Each row was made from one walk, in order. Every step used is in the known rows, and no mark comes twice. Write each row's walk.
In the rows, zero is written as 128.
Known rows:
modu, geto: [151 139 119 130 138 121 128 162 138 133 159  97 128 117 150 115 140 146
 115 143 162 145 125 142 108 131 136 119 110 131 126 133 120 108 113 140
 151 141 102 142 116 123 138]
malet, fazop, moter, tuve, modu: [ 98 141 117 175 112  77  95 161 135 143 123  79 137  91  72 126 107  94
 116 170 104 141  85 174 172 179 134  87 138 100 133 137 137 161  99 136
  71 109 135 115 157 100 107]
tuve, malet, riguz: [ 99 127 138 131 147 130 129  84 116 108 165 108 123 120  97 157 122 189
 157 121 150 129  90 144 105 135 132 135 132 118 129 122 118 132 124 118
 130 122 161 137  99 113 134]
malet, tuve: [123 131 120 153 135  99 116 117 151 127 111 137 123 127 122 149 111 123
 119 137 117 111 111 112 119 175 138 134 122 137 136 125 128 145 112 130
 140 136 127 104 124 127 110]
modu, geto, malet, tuve: [152 138 109 135 160  63 126 168 157 112 164  98 132 126 157 135  89 160
 100 120 140 118 124 132  74 157 115 111 113 136 148 155 124 128  83 144
 164 152  78 127  95 110 125]
riguz, modu, geto, malet: [143 141 107 129 150  79 142 202 124 133 201  57 134 144 162 117 119 181
 133  97 197 146 107 157  76 120 101 105 114 130 132 172 102 118  99 146
 123 143 118 134  98 111 128]
geto, malet, fazop, kerolem: [130 114  95 135 173  89 115 178 146 120  97  90 130 125  91 141  84 101
 105 105 110 115 135 175  99 122  89 118 156  92 131 129 126 174  97 119
 100 120 109  94 128 126 120]
riguz, malet, fazop, moter, tuve, modu, geto: [119 160  82 164 121  61 105 201 135 146 173  36 119  89  88 138 129 135
 110 168 166 171  50 189 122 176 130  83 118  86 152 133 120 146  66 167
 120 113 114 121 131  89 113]
geto, malet, tuve, moter: [127 114 104 123 156  79 107 174 162 114 136 154 137 113 116 133  73 124
 124 122  93  91 115 136 103 155 110 119 124 121 165 150 118 147 102 123
 146 142 115 117 117 124 110]
riguz, modu: [117 134 117 145 124 119 134 151 113 152 155  94 126 145 126 127 140 147
 152 109 173 137  98 142 121 139 128 130 122 133 124 140 106 137 127 137
  94 120 164 113 127 127 115]
riguz, malet: [124 140 101 112 126 117 136 142 122 114 142 113 104 131 122 149 138 146
 135 108 156 138 101 129 102 125 116 134 127 113 151 118 117 132 114 151
 150 120 136 122 115 122 119]
pupi, malet: [122 126 102 139 151 109 143 146 129 106 132 111 128 130 130 107 120 120
 136 125 156 159 139 126 115 123 131 122 141 138 159 115 119 133 136 108
 123 140 154 124 126 106 135]
lifafez, riguz, modu, geto, malet, tuve: [132 152  99 172 171  49 136 153 132 133 228  42 117 133 164 128  99 168
 143  82 182 113  84 107  44 165 124 113 124 134 155 173 105 136  80 161
 144 146 106 117  63 103 111]
geto, malet, riguz, modu: [ 89 143 134 139 135  73 145 159  96 104 194  78 130 138 148 149  90 200
 153  68 178 120  81 150  84 127 117 122 138 128 126 163 101 153 112 133
 100 130 160 127  80 121 107]
lifafez, pupi, modu, fazop: [102 142 125 135 128 145 117  71 171 143  66 124 113  81 130 157 120 140
 137 128 161 119 134 121  66 114 187 143 117 128 132 118 119 153 105 128
 132  99 174 151  93 117 127]
lifafez, pupi: [150 143 128 128 116 142 135  80 133 125 116 147 139  99 154 137 129 122
 149 150 135 123 130 119  99 127 133 150 131 132 130 124 122 139 110 124
 125 121 128 133 124 133 135]
lifafez, pupi, modu, riguz, malet, fazop: [116 169  78 142 126  95 127  81 127 108 119 117  67 100 107 173  99 141
 140  68 202 125  61 114  56 103 216 149 119 111 148 109 119 184  92 142
  97  75 148 118  76 120 115]
riguz, malet, tuve, moter: [124 130  77 130 143  98 109 162 158 121 130 151 106 109  96 159 118 127
 133 129 126 108  72 135  99 165 133 141 116 114 172 121 102 148 104 144
 171 129 145 104 124 128 101]
fazop, moter: [129 118 135 128 123 137 123 172 120 126 144 122 151 113 104 116 109 118
 140 136 109 143 110 151 137 143 144 109 118 127 142 123 125 121 108 129
 133 142 120 146 154 121 116]
riguz, malet, tuve, modu: [119 150  82 156 117  76 137 112 150 150 151  97  99 128 107 169 137 149
 134 116 160 125  53 137 102 187 129 113 132 105 157 140 111 145 110 157
 145 139 155  88 110 104  93]
fazop, moter, tuve, malet, riguz: [ 69 128 155 150 128 107  96 111 126  82 176 103 144  90  80 153  96 164
 155 163 101 154  75 167 138 152 127  96 135 117 155 116 139 142  98 136
 119 101 147 145 140 101 133]
pupi, modu, fazop, kerolem: [ 81 117 111 150 160 127  99 124 189 150  57  90 111 103  88 159 116 116
 112 108 139 129 124 170  97 108 158 115 136 104 140 110 120 159 115 139
 125 108 185 117 122 120 124]
modu, fazop: [ 99 129 128 122 138 137 119 127 170 139  92 107 119 117 126 143 126 144
 108 132 135 120 154 124 111 134 142 125 123 114 114 118 127 139 118 134
 141 131 140 139  92 130 111]
tuve, malet, fazop, moter: [129 108 103 132 166 148 109 151 130 142 126  95 137 109  36 126 115 130
 147 142 115 148 104 164 125 164 135 120 120  99 137 108 132 144 100 104
 106 121 133 130 147 102 119]
malet, riguz, modu, fazop, moter: [ 52 143 141 156 125 126 127 180 137 138 154  57 141 105 104 155  99 186
 151 101 177 141  79 169  98 165 177 113 114 121 119 121  90 153  99 152
 113 140 186 141  85 125  72]
riguz, modu, tuve: [110 145 119 156 132  99 123 132 151 147 154  59 120 138 150 148 141 139
 141 138 145 132  89 113 103 142 125 135 146 151 136 126  99 142 116 128
 101 116 159 109 122 116 112]
geto, malet, riguz, modu, tuve, moter: [ 86 142 123 141 149  57 113 181 149 110 192  68 131 111 144 145  88 178
 155 110 143 101  65 143  78 126 119 134 154 138 153 153  75 155 106 124
 111 127 164 130  88 115  96]
geto, malet, fazop: [134 128 104 123 160  90 126 166 126 110 114 105 124 131 107 127  88 134
 109 100 122 110 142 132  98 125 108 129 134 107 123 144 135 161 100 112
 106 124 102 121 104 119 118]
malet, tuve, kerolem: [131 130 138 176 123  88 119 110 178 144 134 114 138 127 118 151 105 112
  97 148  88 121  96 143 110 183 134 136 137 132 132 121 136 147 101 118
 161 128 139 111 113 139  91]
geto, malet: [133 121 123 109 141  94 133 145 128 106 149 122 134 135 138 124  93 146
 122 105 124 119 141 133 104 109  95 112 136 124 139 151 132 134 116 123
 132 135 105 135 111 117 129]
moter, tuve, malet, fazop: [104 131 116 146 152 107  95  96 144 115 108  93 113 116  67 149 126 127
 119 171 108 135 125 133 137 150 103 126 141 105 127 114 153 163 104 117
  89  77 137 109 131 103 152]
malet, riguz, modu, fazop: [ 54 151 134 150 128 116 132 142 139 139 130  60 118 123 132 167 117 197
 142  97 193 118  93 143  90 150 164 134 123 122 102 127  95 159 119 146
 109 131 192 126  57 134  80]
pupi, modu, geto, malet: [140 133 109 123 155  79 122 168 132 113 159  95 119 122 140 118  94 160
 120  88 176 137 119 157  72  94 139 104 107 128 156 164 122 121  99 130
 141 124 119 158 108  96 151]

Write each row's walk:
[127 142 118 144 158  56  97 227 139  93 156  66 148  93 112 118  74 129
  89 159 114 148 124 168 109 147 106  86 120 114 143 142 143 148  57 142
 118 114  66 142 135 102 134] : modu, geto, malet, fazop, moter, tuve
[113 154  93 185 126  71 118 137 136 127 115  79 150  66  94 117 104  84
 144 188 136 167  91 167 132 172 138  98 159 117 165 122 120 172  90 110
  68 113 153 116 150  87 125] : lifafez, pupi, malet, fazop, moter, tuve, modu
[123 146 136 122 147  74 139 168 114  83 198  81 135 112 169 135  89 198
 117  97 170 124 108 153  70 118 125 116 121 124 130 155 112 120  94 141
 150 149 100 152  74 117 128] : modu, geto, malet, riguz
[ 97 150  90 163 111  68 105 170 128 133 141  64 114  97  65 144 118 117
 124 152 132 154  55 172 139 172 122  85 140  85 154 129 128 166  87 150
  97 103 143 110 143  95 104] : riguz, malet, fazop, moter, tuve, modu
[121 153 122 139 130  58 141 158 121 121 219  57 136 111 159 128 104 208
 126 101 187 124  80 180  89 132 123  92 134 107 131 180 106 119 105 145
 131 164 119 150  66 100 119] : tuve, modu, geto, malet, riguz
[137 131 146 166 130  94 115 102 192 137 144  69 137 126 147 140 122 110
  95 168  78 140 108 132 109 143 119 139 162 137 132 103 130 135 105 105
 155 111 128 132 117 130 108] : modu, tuve, kerolem
[ 32 146 154 157 126  61 107 192 143  86 172  53 143 102 125 160  61 190
 131 109 146 136  91 170  91 149 127  81 134 117 136 146 116 171  73 161
 100 114 157 142  82 111  90] : geto, malet, riguz, modu, fazop, moter, tuve
[105 133 142 125 139  76 142 142 108  79 168 111 133 122 143 146  78 185
 131  87 139 111 114 137  92 114 122 121 140 121 131 148 123 144 111 128
 127 136 126 140  79 122 120] : geto, malet, riguz
[151 144  84 136 151  64 133 188 139 155 162  48 127 120 124 111 110 156
 102 117 175 125 112 171  93 147 110  99 131  92 120 174 116 135  95 130
 107 152  99 127  92  96 119] : tuve, modu, geto, malet, fazop
[100 129 154 150 112 100  97 147 133 100 138 122 148 101 109 126 106 101
 126 171  84 148 110 150 157 144 123  92 130 134 148 124 149 137 102 145
 120 111 117 134 167 119 132] : fazop, moter, tuve
[ 83 159  74 177 119  37 100 118 162 127 138  53  78 115  84 179 106 100
 106 111 149 136  41 174 137 136 135  83 163  69 143 111 136 189  97 175
  68  86 138  61 109 117 108] : moter, tuve, modu, riguz, malet, fazop, kerolem
[ 85 151 116 179 101  60  96 141 145 131 154  78 114 101  82 136  79  96
 116 140 121 135  62 160 179 167 180  73 139  99 130 129 148 165  97 149
  54 107 115 106 124 106 100] : malet, fazop, moter, tuve, modu, riguz
[113 151 100 116 117  99 135 113 128  94 174 112  82 142 135 155 115 150
 128  74 174 133  75 115 110 104 165 115 124 114 146 109 130 138 114 164
 133 118 116 116  85 129 110] : modu, riguz, malet
[ 97 134 138 165  93  85 107 139 137 144 162  98 151 100 103 123 113 107
 130 168 102 151  80 177 173 160 115  72 145 113 149 141 139 132 109 145
 102 120 139 129 165  98 121] : fazop, moter, tuve, modu
[ 81 149 140 165 134  88 106 166 121 117 229  38 145  99 101 148 115 200
 166 162 179 174  42 196 108 162 131  97 115 124 144 134 107 127  84 153
 107 108 159 143 127  96 134] : fazop, moter, tuve, malet, riguz, modu, geto
[140 148  89 138 165  74 136 221 121 147 171  37 121 140 129 120 110 172
 117  95 200 136 115 158  70 139 112 121 112 115 115 163  99 147  89 133
  97 131 113 121  89 112 116] : riguz, modu, geto, malet, fazop
[ 84 155  81 168 138  83 128  78 176 166 151  53  80 114 115 176 136 155
 127 101 165 100  71  97  69 195 156 106 143  87 159 136 113 155  98 173
 174 141 159 100  35  99  75] : lifafez, riguz, malet, tuve, modu, fazop
[ 84 149 137 157 116 102 140 143  99 132 175  81 125 131 131 155 123 182
 160  96 186 123  69 147 105 141 147 136 131 129 113 140  92 147 127 142
  93 122 179 116  96 132  98] : malet, riguz, modu
[ 74 140 153 149 127  95 104  71 132  81 161 105 121 109 104 169 115 177
 145 153 120 134  92 137 125 142 112 121 145 116 135 121 139 144 114 131
 116  92 153 126 113 108 153] : moter, tuve, malet, riguz
[140 144 102 138 137 123 150 105 129 109 121 129 138 102 153 117 120 115
 155 143 160 153 140 117  90 121 132 139 146 143 159 111 110 142 122 102
 121 134 150 131 123 112 144] : lifafez, pupi, malet
[ 70 158  95 164 123  48  92 151 129  81 137  91  74  99  63 158  73 117
 116  88 152 149  42 142 114 126 206  96 117 107 169 101 148 184  78 162
  83  62 135 117 120 103 114] : pupi, modu, riguz, malet, fazop, moter, tuve
[ 89 146 114 158 115  24 100 157 145 107 181  70 121 110  91 131  49 120
 109 109 116 125  75 165 154 145 145  58 149  96 142 151 155 171  86 146
  57 116  92 118 111  97 101] : geto, malet, fazop, moter, tuve, modu, riguz
[120 121 108 142 139 107 100 153 164 137 114 162 127 105 105 135 109 104
 130 149  98  96 103 135 132 168 142 137 120 127 149 131 112 141 113 127
 144 139 136 111 134 134 108] : malet, tuve, moter
[145 144 118 179 143  38 134 181 174 149 210  42 145 145 150 141  92 167
 100 113 160 137  78 178  62 178 109 118 123 131 137 160 113 137  71 134
 153 140 125 119  87 122  94] : riguz, modu, geto, malet, tuve, kerolem
[146 142 106 142 120 106 134 144 140 172 178  72 133 114 143 110 154 150
 123 144 182 145  97 170 121 145 134  99 124 112 123 157 111 103 121 145
 129 155 124 135 117 106 128] : tuve, modu, geto
[120 154 111 169 113  60 127  94 180 108 178 102  94 139 124 179  91 133
  95  96 138 132  46 135  89 160 172 125 133 120 147 101 138 158  88 157
 166 117 129  95  72 142  75] : modu, riguz, malet, tuve, kerolem
[137 148 145 180 122  92 112  51 195 145 118  88 135  86 151 153 118 108
 120 166 105 137  86 131  66 124 165 157 158 152 155 110 121 152  93  94
 142  85 166 147 119 119 129] : lifafez, pupi, modu, tuve, kerolem
[136 153  90 160 179  69 135 189 112 149 210  15 109 131 142 111 106 161
 135  79 197 123 102 123  55 136 123 117 129 117 129 169 104 146  84 141
 106 126 102 123  57 104 118] : lifafez, riguz, modu, geto, malet, fazop
[ 57 137 127 141 146 134 128 105 154 146 154  52 113 127  96 177 132 227
 166 105 199 132  87 157  79 153 149 132 121 107 115 121  96 154 115 132
 108 123 208 127  61 113 100] : tuve, malet, riguz, modu, fazop
[116 147 107 162 151  50 105 252 124 120 180  32 144 113 114 119  84 144
 116 138 153 157  93 184 100 154 105  89 116 121 137 157 122 157  60 147
  87 107 101 127 132  99 120] : riguz, modu, geto, malet, fazop, moter, tuve
[ 82 158 130 165  84  55 107  77 151 126 174  99 101 129 144 145 105 119
 115 131 132 129  77 138 169 125 156  77 146 116 131 139 153 143 125 162
  77 108 124 105 108 114 121] : moter, tuve, modu, riguz
[ 93 153 143 158 115  31 115 177 127  96 228  49 156  82 141 127  76 179
 121 142 147 145  60 201 118 152 123  58 139 107 151 173 122 126  80 160
 122 141 107 158 110  90 121] : fazop, moter, tuve, modu, geto, malet, riguz
[ 98 161 112 170 126  97 163 109 101 109 170  88 137 102 159 141 115 171
 187 113 217 154  79 136  67 139 157 152 145 150 144 125  72 161 118 116
  86 131 201 121  90 115 120] : lifafez, pupi, malet, riguz, modu
[136 117 108 124 157  97 120 209 118 112 129 100 144 111  82 116  71 120
 119 109 104 130 127 155 112 139 120 104 123 108 141 141 131 157  82 116
 108 133  99 136 133 110 107] : geto, malet, fazop, moter
[ 87 135 127 145 139 122 134 107 109 134 190  72 121 135  96 159 131 207
 184 106 190 139  60 159  98 144 133 135 130 119 127 136  99 142 128 126
 100 117 199 120  94 113 120] : tuve, malet, riguz, modu
[ 33 149 178 198 102  74 104 159 177 127 165  32 150  98 110 166  84 162
 116 151 125 157  63 198 117 177 154 102 136 115 118 115 121 169  81 149
 116 106 191 138  93 134  72] : malet, riguz, modu, fazop, moter, tuve, kerolem
[114 137 162 172 105  81 104 104 171 115 146 102 140 122 135 142 109 103
  87 174  82 146 114 153 145 139 104 112 150 124 127 114 156 143 107 129
 134  92 133 128 131 136 131] : moter, tuve, kerolem
[ 57 146 143 165 123  88 112  91 117 101 186  72 119 123 102 172 125 192
 168 137 164 141  59 154 116 145 110 122 141 125 131 132 119 155 114 139
  83  85 191 113 106 107 137] : moter, tuve, malet, riguz, modu
[104 115 137 139 129 120  94 114 147 110 159 112 141 104  78 133 115 131
 149 176  91 162 104 163 147 145 109  94 131 118 161 114 150 129  98 134
 118 102 131 142 169  97 152] : fazop, moter, tuve, malet
[129 131 117 135 148  68 123 134 148  98 135 128 128 131 135 146  79 143
 115 107 107 103 125 116  91 157 108 120 128 132 151 151 136 149 102 131
 142 141 105 111 106 116 115] : geto, malet, tuve
[113 122 113 136 164 113 102  58 169 134 131  86 101 120  92 153 133 149
 149 137 132 139  94 115  87 119 149 137 146 134 167 114 126 134 118 102
 131  89 172 137 127  80 156] : pupi, modu, tuve, malet
[114 126  95 161 168 118 105 158 153 167 150  27 129 119  55 147 126 142
 161 151 132 154  68 145 100 179 135 131 141 123 144 108 100 160  86 105
  88 103 164 111 141  91 103] : riguz, modu, tuve, malet, fazop, moter
[121 141 104 135 142 119 136 107 109 112 180  94  90 126 131 139 138 138
 145  93 156 129  91  90  81 122 132 125 142 106 165 125 118 132 112 156
 166 120 130 127  80 116 123] : lifafez, riguz, malet
[114 127  95 152 181 104  93  85 169 141  92  65  94 112  59 154 129 139
 131 135 134 130  98 112  84 134 156 153 144 121 152 109 124 164 106  91
 102  75 168 122 118  84 145] : pupi, modu, tuve, malet, fazop
